Each row comes from the steps of one walk. Every step used is in the known rows, and no mark comes twice. Write the walk behind each row, first mark first.
Known rows:
l/q/j: [-15  22  19  -5  -8  -2  16   8   5 -33 -11  -5  70  47  19   7  -4 -15
  -4   0  12 -15 -48 -31 -23  39  -3 -14  -1   0   9  40 -15 -21]
p/z/j/v/a: [-25 -25  28 -11  37  14 -14  21  -2  27  -4  16 -35  -3  56  11  14 -10
   3 -11 -19 -28  25  11 -10  11 -11   5  -2  13  -6   1  29  12]
v/j: [-13  -5  -7   7 -14   5   2  -4  11  -4  -2  -8 -39  16  34   8  -1 -14
  23 -12 -18  14   0 -18 -10  18 -18  -2  28  15  -8   0  20 -16]
t/x: [ -1   0  13  17   1  -3  14  -1   3  11   8  -7 -16   9 -57   5  -2  -7
  13   3  -3   4   7  -1 -16   0  -6  -7  -7 -11   4   8  26  11]
x/z/p/q/l: [ 13  25 -34   5   9  -8 -31   0   0 -19  -1   4   6  -9  -8   4  15  25
 -31   8   0   6 -38  17  -2  -4  13 -15 -32  -2  26 -23 -32  -6]
k/z/p/q/n/c: [ 27  38  -4 -13 -38  -9   7  13  -8   6  -8  12  -3 -21  29 -26   6  33
 -42 -13  -6  -3 -25  37  12  16  16  19 -12  75 -22  -4   3   9]
p/z/j: [-29 -21 -32  23 -12 -28 -10  22   1   4  -2  18  17 -10  -3  19   8  31
 -27 -23  -5 -26  10  13  -8   4   3  17  -7   4 -12 -15  38  22]
t/j/z/p/q: [ 11 -13 -58  -7 -18   9 -24  -7 -19   3  -3  10 -19 -18  -2  29  14  20
 -10   4  -6  12   3  25  11  -9  -7  -4 -29 -15   2 -19 -34   1]
l/q/n/c/j/t/x: [  9   7  53   0  -2  14   9  -3   0  12  14 -13 -13  11 -42 -18 -20 -27
  35  -3  16  11   2 -29 -11 -19   1  -6   3  -8  14  12  15  14]
n/c: [ -3  22   3  -1  -5   4   5  22   4  20   9   2  18  13   6 -22 -11   4
  -7 -12 -15 -10 -15  19   7  24  -2  15 -12  68 -13  19  18  23]
j/t: [-10   3  29 -13 -15  -1 -12   4   5 -11  15  -8  37   4  18   7 -34 -16
  30  -4   2  -6  16  -7   0 -13 -12  -8  24  -5  12   3  11   9]
a/v/j: [-34 -18  -3  22  12  -9  16  -5  15  -4 -11 -16 -86  12  41  -3  -2 -19
  27 -12 -16  11   9 -31   5  22  -9  -6  32  24  -9  10  20 -21]
l/q: [-14  26   7   0  38  -7   7   2   4 -21   8   5  34  44  15   0  -1 -11
   2  10   7 -12 -33   0 -24  43 -16  -6 -24  -6  19  36  -8  18]
c/j: [  2   9 -11  13   5  32 -12  11  12  -8   9  10  25  13  11 -22  -5  -4
  28 -27  -4   5 -10 -40   1  18  -6   9 -19 -21  -8   4   5  17]
j/t/x: [ -4  -8  37   2 -10  -3   4  -4   1  11  15 -17  -5   3 -50   9 -24 -19
  32   7   5   5  25  -9 -11 -27  -7 -14  19 -20  15   1  26   9]
x/z/j: [-30   0 -30  12 -12 -30  -2 -19  14   5  16  -3  24  -6 -32  -8   3  25
 -20  -9   8 -13   8  25 -25  13  -3  14  -4  -1   4 -17  11  22]
l/q/a/v/j/t/x: [-14 -22  36   7  42 -12  29 -27   5   1  -4 -25 -55  20 -23  11 -20 -40
  39   9   7  14  16 -31 -10 -21  -3 -19  42 -12   8  10  20 -13]
f/c: [ -2 -12   2   7  -8  -5  -3  28   7   6  14  11  18   3  -8 -33   1   0
  -7 -13 -13 -10 -23  25  15  25 -12  26 -19  52  -6  10  15  25]
f/c/j/z: [  6 -24 -15  -3   6  29 -23  34  13  10  23  24  18   0 -39 -19  -2 -15
  33 -21  -3  16   3 -24  16  -6  -7  27 -43 -27  10   8  16  25]
v/a: [ -7   3  16 -13  13   1   8  -6  11  -4  -1   7 -44  14  53   8   3 -20
  11  -6 -21  -8   7  12 -13  34 -17  -2  -2  18 -10  21  11   6]
z/p/q/n/c: [ 20  31   0  -3 -36  -4   7   5 -11   4  -9   9  -1 -19  17 -16  10  17
 -37 -11  -2  -1 -27  35  16  11   8  13 -16  73 -22   0 -18   8]
j/v/a: [-12  -3  48 -22  44  31  -7  13   1  17   1   7 -31  11  65  -2   4 -31
  22  -2 -20 -16  14   4  -9  21 -19  -3  -4  14   1  17  12   6]
f/c/j/t/x: [  5 -24  32   9 -10  16  -6   8   4  18  20  -8  -7  -1 -59 -22 -18 -20
  42  -8   2  11  15 -25   3 -26  -6   2   8 -12   9  -5  24  19]
t/j: [ -6 -11 -14   1 -12  20  -1   0  -3  13   5 -15 -45  13  34   8 -20   3
  20 -23 -13  -6   4  10 -14  15 -20  -4  -8  10  -2   9  15   5]
f/c/j/t/x/z/p: [ 29 -10  -6  21 -11  -1  -9   5  -3  24  16 -11   3 -13 -68 -45   3  31
  -3  34  10   4  19   3  16 -29  14  16   1 -14   5 -25  16  12]
z/p: [ 15   5 -16  10  -1  -8  -5  25  -5   0  -5   5  17   4   8  -5   2  32
 -28  19   0 -17  -2  14  27   6  -8   8  -8  13 -12  -9  -2   5]
l/q/j/t/x: [ -9  -2  50  -4 -14  -4  15  -4  -1  -4   5 -23  24  25 -44  14 -22 -27
  27  13  16  -1  -1 -31 -22 -15  -2 -25  24 -23  22  18  10 -12]
j/t/x/z/p/q: [ 15   9 -32   8 -26 -12 -14 -34 -16  -1   5  -6  11 -25 -43   3  16  26
 -12  28   4  15  12  25  -6 -20  14 -11   2 -22   7 -29 -26   2]
l/q/a/v/j/z/p: [  6 -22 -24   3  58 -12  11  11   0  -2 -16   4 -36  15   4  13   5   1
  -8  27   7   4   6 -14  31  -9  -4   6  -1 -13  -3   3  -2 -18]
n/c/j: [  5  16  -7   8   2  36 -10  21  10  15  11   8  21  14   8 -42  -6   0
  19 -30 -11   3 -16 -28  11  21  -1  20 -21  30 -17  10  11  26]
l/q/n/c/f: [  9  34   2   7   6  -2  31  15   8   6  11  17   8  20  14 -28  -2 -12
 -28  -7  -3   3 -38   3  12  28   1  42 -26  73  -6  33  -1  29]
t/j/v/a: [-11 -18  38 -25  37  45  -9   7  -6  32   0  -6 -76  12  80   2  -5 -29
  32 -12 -25 -15  21   9 -14  17 -25  -7  -4  17   1  16  15   2]
n/q: [ -4   0  -4   6   1   3   2  14  -1  -5  14   3  27  21  19  -4 -12   6
  -5 -27  -1 -14  -2  25   6  23  -6   3   4 -59  -5  25 -20  26]
l/q/a/v: [-21   4   2  15  93 -22  41 -14  11 -27 -17   1  -3  27  29  -8  -9 -19
  -2  -4   8 -16 -21 -13   6  31   7  -2  -6  12 -11  37  -5   2]
q/a: [ 12  12  -9  -1  47  -1  24 -12   9 -21  -9  11  55  11  20   8 -12  -6
  -7 -17   0  -9 -18   6  -1   9   0   8  -2   9 -26   9   5   2]
c/f: [ -1  12 -26  16   7   2  14  12  13   0  14  18  20  15   6  -8  -4  -7
 -12  -7 -13   6 -12  -9  13  20  -7  34 -16  26  -6  14   4  24]

Write each row's walk:
[ -1  13   5   7 -40  -7   6 -44   1  -2  14 -26  29  -9 -70  -2  -3  -1
  21  19   9  19  16  -6 -43 -22  25 -19  22 -41  22  -4   6 -12] -> p/q/j/t/x/z
[-10 -18 -14  -9  -4  10  -9  10  11   3  10   3 -30   8  -9  27  -4 -23
  35  -5 -10  25  20 -20  -6  -9 -14   2   1 -28  13   6  25 -11] -> v/j/z
[-12   4  18 -21 -56   3 -11 -12  -3 -28  -4 -10  68  -2  23  23 -21 -18
  20 -12   4   1  -8 -23  -6 -11   0 -23  35  -3   7   1 -25 -22] -> p/q/j/t
[  0   2  25 -21  10  27  -8  -6  -8  11 -13  -2  -4  -2  49  -4  23 -10
  -2  17 -12 -10   5   1 -11  12   5 -11   6   5  -2   3 -17 -23] -> x/z/p/q/j/v/a
[-15 -11  24 -12 -25   3 -11  -5   8  -6   9 -18 -14   7  37  13 -28 -26
  44  -7  -7  10  21 -23  -3 -16 -19 -12  52   3   7  -6  18 -13] -> v/j/t
[ 18  11 -34  -8  16  19 -43  29  -2  -2   0  17  -2  -8 -11   2  10  11
 -17 -11  -4  13 -40  -5  23 -14   7  -5 -49  10  21 -20 -33   3] -> n/c/j/z/p/q/l
[  8  -3 -11   6 -27 -14   8 -14  -5 -22 -19   7 -63 -32  21  16  20  -1
 -13  -6   8  21  -3   1  14  -9   6  -3  -3   1  -6 -10 -25 -24] -> a/v/j/z/p/q/n
[-15 -12  -5  19  70 -15  38  -6   9 -17 -12   0  -8  12  31 -11 -16  -8
  -6 -27   3 -16   0   3  25  19  13   4  11 -22 -25  29 -14   8] -> n/q/a/v
[  3   9 -23  -1 -51  -2  -2  -1 -10 -26 -25   2  58  -1  16  17  15  16
 -29   0   1  -5 -35 -11   8  15   7 -13   6  12 -15  -4 -42 -31] -> z/p/q/j
[-28 -11  20   5  29  13 -14   5  -2  38  17  -8  21  -9 -44 -17   5   2
   2   2   9 -15  21   8 -21 -12  -4   4  -6 -13  18 -18  20  20] -> t/x/z/j/v
[-27  -9 -22  19 -11 -32   6 -25  12  18  17 -10  -1  -9 -74  -5   6  21
 -15  -1  11  -6  17  22 -31   1   0   7  -3 -12   8 -20  21  21] -> t/x/z/j
[-23 -12  30 -33  38  11 -12  18   5  26   1  14 -38   1  67  -6   3  -7
  -1 -14 -17 -27  18  15 -12  24 -18   8   4  26  -3  -3  27  13] -> k/z/j/v/a
[ 21   5  -2  17 -10 -16  -1  -6  -5  15  11 -19   5  -9 -60 -17  -2  33
 -10  46  12  -1  29  14   2 -29  14  -1  11 -25  10 -20  17   2] -> j/t/x/z/p
[  9  11 -23   9 -52  -6   7 -21  -8 -13 -16 -11  43  -6 -38   7  21  21
 -24  16   6   6 -20  -8 -12   1  21 -17   8 -10  -5  -9 -29 -33] -> t/x/z/p/q/j
[ 14   2 -12  -1  48   1  24  -8   3 -18  -3  11  57  19  26   5 -16   0
 -16 -31   3 -14 -13  22   8  11   3  10   8 -43 -29  20 -20  13] -> n/q/a
[  6 -11  22  -1 -43  -4   1  -9 -12   1  -6 -17  16  -6 -47  20  -9  -5
   7  15   9   5   8 -17   1 -32   5 -23  29 -14   6 -12  -9 -20] -> z/p/q/j/t/x
[ 16  10   9  11 -10 -17   8  -7  -6   3   3 -23  30  12 -54 -13   0  25
 -14  52  23  -6   6  -4  -8 -18  16  -9  14 -29  17  -2   1 -14] -> l/q/j/t/x/z/p
[ 27  20  10   5 -49 -17   6 -35 -11 -17  -2  -7  -9 -38 -25   3  10  13
 -16  12  20  15   3  20 -11 -27  17  -8   5 -17   5 -20 -20  -9] -> j/t/x/z/p/q/n
[ -6  -6  10  21  21 -17  28 -48  12   6   9 -33 -37  -5 -53 -13 -13 -12
  34  18   6  20  37 -15 -27 -29  24  -9  40 -29   9  -3  35 -14] -> q/a/v/j/t/x/z
[  1  12  15  13 -13 -10   7 -31   7  11  27 -26   9  -4 -75 -14 -13   2
  28  24   9  13  34   4 -38 -25  17  -8  15 -42  26  -1  34   8] -> j/t/x/z
[ -5 -18 -52   6  -2  -7 -14  -9 -11  -5 -12   9 -46 -20   1  21  24   8
  -7   9  -8  20   7   2  22  -4   0  -6  -7  -6  -3 -18 -32 -13] -> a/v/j/z/p/q
[-24 -19  35 -12  38  12  -3 -10   3  37   8  -3 -51  -2   3  -5  13 -18
  10   4  -8 -14  31  16 -26   7 -11  -1   0   1   7  -3  20  12] -> t/x/z/j/v/a
[ 17  -8 -22  -2   5  -4 -13  34  -3   6   2  13  14  -2 -23  11   2  21
 -16  23   4  -5  15   9  29 -16  -6  10 -24 -21   4  -6   5   5] -> j/z/p
[-17   2  60 -29  40  31   3  13   0   3 -10   1  -2  33  70   2   6 -40
  16   4  -9 -20 -12 -18 -20  33 -15 -15   1  10   7  36  -4 -15] -> l/q/j/v/a
[  5  36  37  -1   4 -12  23  -4   4 -35  -1   5  13  19  27  -2  -1 -15
  -7  -5  22  -7 -37   3 -24  30  -7  -2 -21  -1  12  33  -6   5] -> l/q/n
[-29 -20  36 -23  40  17 -12   9   2  25   0   9 -35   4  56   3   7 -23
   5 -12 -14 -25  16  13  -7  20 -26   2  -2  23  -3   1   7  13] -> z/j/v/a
[  5 -13  -3  28   0 -21   9 -13   0  18   1 -30 -57 -10 -43 -20   0  22
   3  44   7   8  39  -5   9 -28  16  -5  33 -14   6 -20  21 -15] -> a/v/j/t/x/z/p
[ 16 -16 -15  -5 -19   1  -7  40  -7   0  -6   6  41   9 -15  14  -2  22
 -24  12  11 -11   5   0  34 -12   3   4  -5 -50  -1   7 -19 -12] -> n/q/j/z/p
[  1   4  20   0  -4  32 -12   5 -18  17  -9 -10  52  -8 -25 -10  18   3
  -4  18   6  -3  -5 -14  -9 -15  16 -15   3 -15  11  -9 -17 -24] -> t/x/z/p/q/j/v
[ 23  -8 -52  -9  32   1   5 -27  -7 -18 -20  19  16 -10  11  33  14   3
 -17  -3  -4  17 -10   8  14 -14   2   4   1  -4 -26 -21 -28 -18] -> v/j/z/p/q/a
[ 11  -3 -10  -9   1  -5  -4  34  -5  -8  -8   6  44  21 -17  16   3  12
 -20  30  16 -10 -12 -13  19  -4  -2   0 -18 -24  10  12 -13 -16] -> l/q/j/z/p
[ 29  12 -14  -1 -33   9  -8  -6  -8 -24  -9  21   0 -31   4   7  18   8
 -12 -14  14  18 -13  -2  10 -11   6   5 -30 -23  -5 -14 -32  -3] -> c/j/z/p/q/n
[-11 -27  14   7  14  -8  19 -40  -1   1  -7 -20 -60  -8 -26  19 -12 -33
  36  -3  -3  24  23 -23  -6 -31   2 -21  45  -7  -3 -10   7 -18] -> p/q/a/v/j/t/x
[ 31  -1 -13   0 -37   6 -10   4  -7 -17  -5  25  -4 -36  -5  -9  23   9
 -18 -16  11  16 -22   9  21  -8   4  18 -35   0  -8 -15 -30   3] -> f/c/j/z/p/q/n
[ 18  21 -51  -7 -19 -11 -16   2 -13 -10  -8  19  16 -17  23   0  17  47
 -36   6 -11  -1 -14  27   8  17   8   4  -9  11 -12 -25 -16   4] -> k/z/p/q
[-27 -24   4   2 -23 -22 -22  15  -1   1   8   3  31 -14   7  22 -22  10
   5 -16   3 -22  29   2  -1 -26  -3   4  25  -6   4 -18  33  16] -> p/z/j/t
[ 21  22  -5 -11 -32  -1   2  10 -10   8  -3  13  -2 -22  -3  -5   9  11
 -29  -7   0   7 -16  32  17  -3   9  15 -26  52 -12   2 -14   9] -> j/z/p/q/n/c
[ -4 -13 -38   8  32 -18  21 -18   5 -11 -30  -2 -71  -5  57  -2   8  11
  -6  -7 -16  12  -1 -16  18  12  11   3  39  31 -31 -15   9 -31] -> k/z/p/q/a/v/j
[ 16  24 -32 -11  11  -9 -32  23   0 -20  -7  15   0  -8  22   5   7  32
 -37  -4  -6  -1 -44  13   8   3  10 -11 -28  14  19 -25 -17  -5] -> k/z/p/q/l
[ 12 -21 -26  -1  -3   0 -13  27  -2   9  -3   5 -26   0  -8  17   6  14
  -3  21  -3   9  19  -4  27 -18 -12   7  -1 -14   0 -14   9 -13] -> v/j/z/p
[ -6 -14 -36  11  62 -18  20 -15   0 -18 -22  11 -15 -15   5  10   5  -1
 -13  -3   2   2   1  -1  31  -3  15   2 -10   0 -20   3 -23  -6] -> j/z/p/q/a/v
[-29  -8   5  -8 -24 -25 -14 -18  10   1  22 -14  36 -11 -15   0 -27   6
   9  -4  14 -11  27  11 -14 -19  -7   1  28 -10  16 -20  11  18] -> x/z/j/t
[ 13   4   1  -9  -6  32  -9  27  10  10  15  17   8  -3 -23 -13  -7 -15
  28 -25   4  18   3 -27   8 -11   3  21 -38 -15   4  15  17  17] -> q/n/c/j/z
[  2   8   4 -13 -58  -5 -12 -18  -6 -22  -3 -16  69 -10   3   8 -13   6
   3  13  11   1   0 -13  -3 -21  13 -18  36 -14   8 -11 -25 -26] -> x/z/p/q/j/t
[ 18  13  -7 -10 -39   2   2   4  -8  11  -8   7 -34 -20  10  -2  13   4
 -19 -10  -5  17 -14  20  16  -4   5  13  -8  57 -14  -4  -9  -6] -> v/j/z/p/q/n/c
[ 22  24  -4   3 -39 -12   4 -13 -11 -29 -15  13   0 -27  24   9  18  16
 -33  -7  10   4 -23  23   4   5   4  -1 -14  11 -12 -11 -34  -6] -> z/p/q/n
[-14  -3  39 -28  12  35  -7   0  -4   4 -15   5  -6   6  68  11  14 -34
  14  -8 -18 -10  -5  -8 -14  23  -9 -16   5  15  -4  16 -17 -19] -> p/q/j/v/a
